Each row comes from the steps of one path. Every step used is in the known rows, and no mark comes twice. Write the path behind each row, first mark first.
In the rows, zero is written as 128.
Known rows
w, y: [111 127 140 150 119 150 155 135 127  97  87 124 149 156 129 122 162 139
 120 141 133 157 151 134 117 117 128 132]
n, f: [148 110 162  86  69 119 163 133 117 130  93 134 122 124  99 135 126 134
  59 132 142 127 140 122 125 122 157 113]
r, n, q, e, y, w: [111 115 141 159 224  56  62 115  87  87 178 124 102 135 183 139 150 171
 125  13  96 121 122  44 124 138 118 120]
q, e: [105 143 133 116 134 112 148 122  99  84  88 110 131 124 118 108 160 180
 101 131 108 132 160 133 118 144 145 144]
f, c: [134 137  87 103 112 170 157 135 127 154 131 140 125 194 126 126 118  92
 132 201 122 146 152 168 133  93 138 167]
r, n: [131 107 106 120  93 104  93 118 101 137 130 159 139 135 133 115 158 138
  90 176 120 147 118 170 125 113 139 129]
f, e, y, n, q: [187 165 104 141 185 158 171  77 121 191 172 113 159 159 161 192  46  80
 180  89 113  99 134  94 144 112 106 148]
w, y, e, r: [ 72 119 114 171 162 148 153 154 179 122 123 116 115 115 145  64 117  81
 167 173 154 132 150 124 136 157  85 104]
e, q, n: [114 119 152 102 108 148 127 112 104 118 117 109 117  92  84 152 169 152
 132 176 107 120 132 161  84 116 136 136]
n, f, e: [164 147  81  85  96 133 140 121 120 147  78 110 131 123 108 136  72 104
  89 130 141  96 141 137 117 107 145 119]
r, n, f, e, y, w: [191 113  42 111 178  89  53  99 127 134 147 134  63 122 144 152  94  94
 140 109 147  85  91  72 121 101 121 104]
q, e, r: [ 63 138 111 125 131 115 173 131 144  95 102 119 108  93 109  95 142 141
 149 136 113 120 141 144 129 151 141 110]
y, e, q: [102 115 129 101 142 126  87 111 100 166 128  96 106  83 112 116  94 115
 158 213 155 140 168 155 130 174  81 152]
n, q: [105 134 173 119 101 126 167 123  84 152 134 123 158 154 146 149  93 113
  69  77 111 138 156 125 119 126 136 130]
r, n, f, c, g: [154  96  95 100  91 155  60 206 135 125 179 151 133 189 127 130 157 101
  96 141 155 148  76 167 134 109 159 162]
w, y, n, f: [178 130 187 142 120 142 182 157 159 118 101 148 154 179 117 135 160 154
  83 120 144 154 138  93 161 137 120 125]
r, n, f, e: [176 127  61 106  98 105  81 128 113 144  96 144 141 117 127 128 116 128
  89 128 139 110 116 144 123 108 146 109]
n, q, e, y: [113 138 178 154 169 110 156 112  90  89 133  93 141 120 154 156 122 172
 158  35 108 108 150  71 118 126 145 137]
n, r: [107 148 145 115  79 105 138  84 121 116 100 151 146 129 139 126  82 107
  78 101 130 156  90 143 124 116 156 144]
f, c, g: [114 125  85 103 122 208 123 179 127 135 169 126 128 201 122 137 114  58
 134 184 139 152 107 193 123 108 139 192]
q, e, r, n, f, c: [123 114  89 137 109 109 104 175 171  99 134 167 108 134 124  77 174 164
 151 123 126 120 121 129 159 127 156 104]
g, c: [110 143 157 118  55  91 167 118 113 170 124 136 156 129 122 128 115  79
 123 169 121 111 138 169 118 103 157 120]
e, q: [106 128 134  92  99 133 116 104  89 154 109 118 112 100  92 144 121 133
 150 184 141 144 149 176 120 142 117 145]
c, g: [ 89 120 123  94 109 174 123 156 106 120 145 108 132 143 113 142 120  81
  92 157 147 144 100 186 106 129 142 164]
w, y, n, q, e, r: [ 87 157 184 205 187 132 190 155 169 103 134 126 169 156 156 113 150 165
 153  26 100 145 159  84 163 171 103 105]
q, n, f: [156 115 175  92  76 135 174 148 130  92  98 124 124 123  96 137 171 156
  36 124 106 108 119 115  94  92 175 110]
w, y, n: [156 137 151 155 152 161 178 135 146 129 118 140 157 187 131 127 166 144
 117 156 128 164 143 126 154 133 108 144]
f, e, q, n: [132 154  70  98 135 170 106  99 105 130  97  93 124  85  89 154 130 119
 170 178 104  96 136 180  70 103 125 137]

Write each row's path
[116 115 152 143 103  94 101 128  81 153 156 156 174 151 161 133 135 137
  67  76 109 147 130 133 126 115 139 121] : r, n, q
[107 103 128 137 101  72  99 158 149  82 116 151 109  85 113  80 187 194
 109  93 130 112 112 115 141 152 161  79] : q, e, r, n, f
[132 116 111  95 177 117 128  90 120 125 156 121  53 136 135 155 102  87
 137 154 132 112 119  91 118 108 118 133] : e, y, w
[132 151 199 170 154 150 187 140 127 144 134 134 184 206 160 148 127 142
 100  65 110 164 158 100 149 139 105 136] : w, y, n, q
[166 147 137 137 190 132 168 101 130 102 142 119 123 131 129 143 155 179
 177 141 120 118 136  90 152 137 121 156] : q, e, y, n
[134 110 143  87 105 207  91 202 139 107 164 106 101 149  78 159 157 111
 147 141 137 129  94 165  92 110 151 165] : e, q, n, f, c, g
[215 139 135 130 168 153 167 138 163 113 151 139 105 180 126 140 140 172
 184 135 133 120 138  60 176 122 138 161] : q, e, y, n, f, c
[ 84 143 183 138 141 100 152 133  78  99 107 102 162 138 146 131 131 176
  81  38  93 131 172 106 123 143 138 134] : n, q, e
[149 147  89  76  99 133  95 111 105 162  75  94 115  82  87 156  75 120
 155 142 157 109 149 155 112 133 127 123] : n, f, e, q
[126 145  60  96  91 139 166 126 165 158  96 123 102  91 103 118  66  69
 139 135 142  83 117 146 124 114 139  87] : n, f, e, r
[138 115 182  84  82 134 123 135 117 109 108 112 110  83  74 154 167 174
  98 130 121 115 126 130  90 121 149 116] : e, q, n, f
[ 65 103 144 209 165 105  92 165 158 144 167 140 154 129 187  74 128 108
 146  70 132 141 141 102 143 160  79  84] : w, y, e, r, n, q
[116  80 118 131 112  84  92 156 168 152 152 152  98  84 132  62 122 109
 101 158 155 115 110 123 159 155 115  86] : y, e, r, n, f
[184 165 114 135 151 163 122 132 149 155  84 111 143 132 104 160 112 144
 189 123 157 133 151 123 143 154  88 129] : w, y, n, f, e, q
[172 134 185 142 153 144 191  97 121 177 191 135 146 165 158 183  91 112
 150  96 115 126 130  82 154 118 112 144] : e, y, n, q
[150 162 156 120 104 118 157  80 141 154 127 170 156 155 141 140  90 116
  76 118 126 164  79 133 162 132 129 163] : y, n, r
[196 181  73 139 160 140 146  44 156 155 136 138 146 128 159 174  39  76
 195 115 135 116  62 113 148 105 121 163] : f, e, y, n, r
[105 116 142 113 153 145  98 126 114 135 128  89 106  75 104 115 138 133
 139 203 121 116 151 144  95 147  93 141] : y, e, q, n
[ 97 133 165 141 222  86 122 107  95  85 153  92  85 134 165 155 107 140
 133  19 101 111 151  39 118 141 124 129] : n, q, e, y, w
[109 148 167 124  88 126  99  91 115  95 109 126 135  84 109 141 124 152
 120 106 108 142  70 152  86 117 151 143] : e, q, n, r
[156 154  87 157 139 167 184 148 207 149 106 133 136 142 123 123 100  95
 163 117 147 112 125 113 156 136 108  88] : w, y, n, f, e, r
[ 97 128 159 155 139  76  90 139  73  97 128 133 176 135 163 118 168 207
  73  34  92 144 147 114 125 140 145 121] : r, n, q, e
[110  83 130 180 134 104  85 182 186 114 130 144 118 108 149  53 155 128
 136 127 165 131 118  99 150 154 101  73] : w, y, e, r, n, f
[ 99 136 163 132 135 113  72  99 128 111 115 104 120  69 132 115  99 133
 128 134 126 138  96 128  98 149 110 149] : y, e, q, n, r
[ 92 115 141 149 169 146  85 139 126 134 100  94 126 108 128 105 131 139
 188 175 163 155 180 133 127 173  64 142] : w, y, e, q
[160 147  42 114 152 162 143  78 120 147 112  96 114 117 132 165  71  78
 199 168 137  90 127 142 107  88 131 140] : f, e, y
[ 76 120  91 148 123  86 100 132 137  93 129 147 124  86 123  76 185 169
 143 134 113 123 114 155 130 139 142 102] : q, e, r, n
[160  96 142 110  70  90  99 139 109 126 119 161 133 128 118 118 167 161
  57 130 136 132 111 126 134 119 157 107] : r, n, f
[ 85  94  95 196 166 118  83 156 175 120 142 145 128 114 158  50 160 113
 163 168 152 143 124 134 144 150  83  96] : w, y, e, r, n
[188 129 133 123 150 153 184  83 134 159 171 137 116 144 131 165 119 120
 170 188 138 125 120 116 154 111 115 157] : e, y, n
[ 83 109 133 156  96  99 118 131 123 160 171 164 147 121 155 116 116 106
 107  83 113 132 104 145 132 125 136  88] : e, r, n, q
[164 118 146  92  91 166 118 155 133 127 124 126 106 139  81 151 157 144
 142 164 117 117 136 140 110 100 150 139] : e, q, n, f, c
[100 104  84 128  87 112 117 121 143 147 157 174 115 104 121  93 150 108
 133 177 129 129 105 174 133 120 138 100] : e, r, n
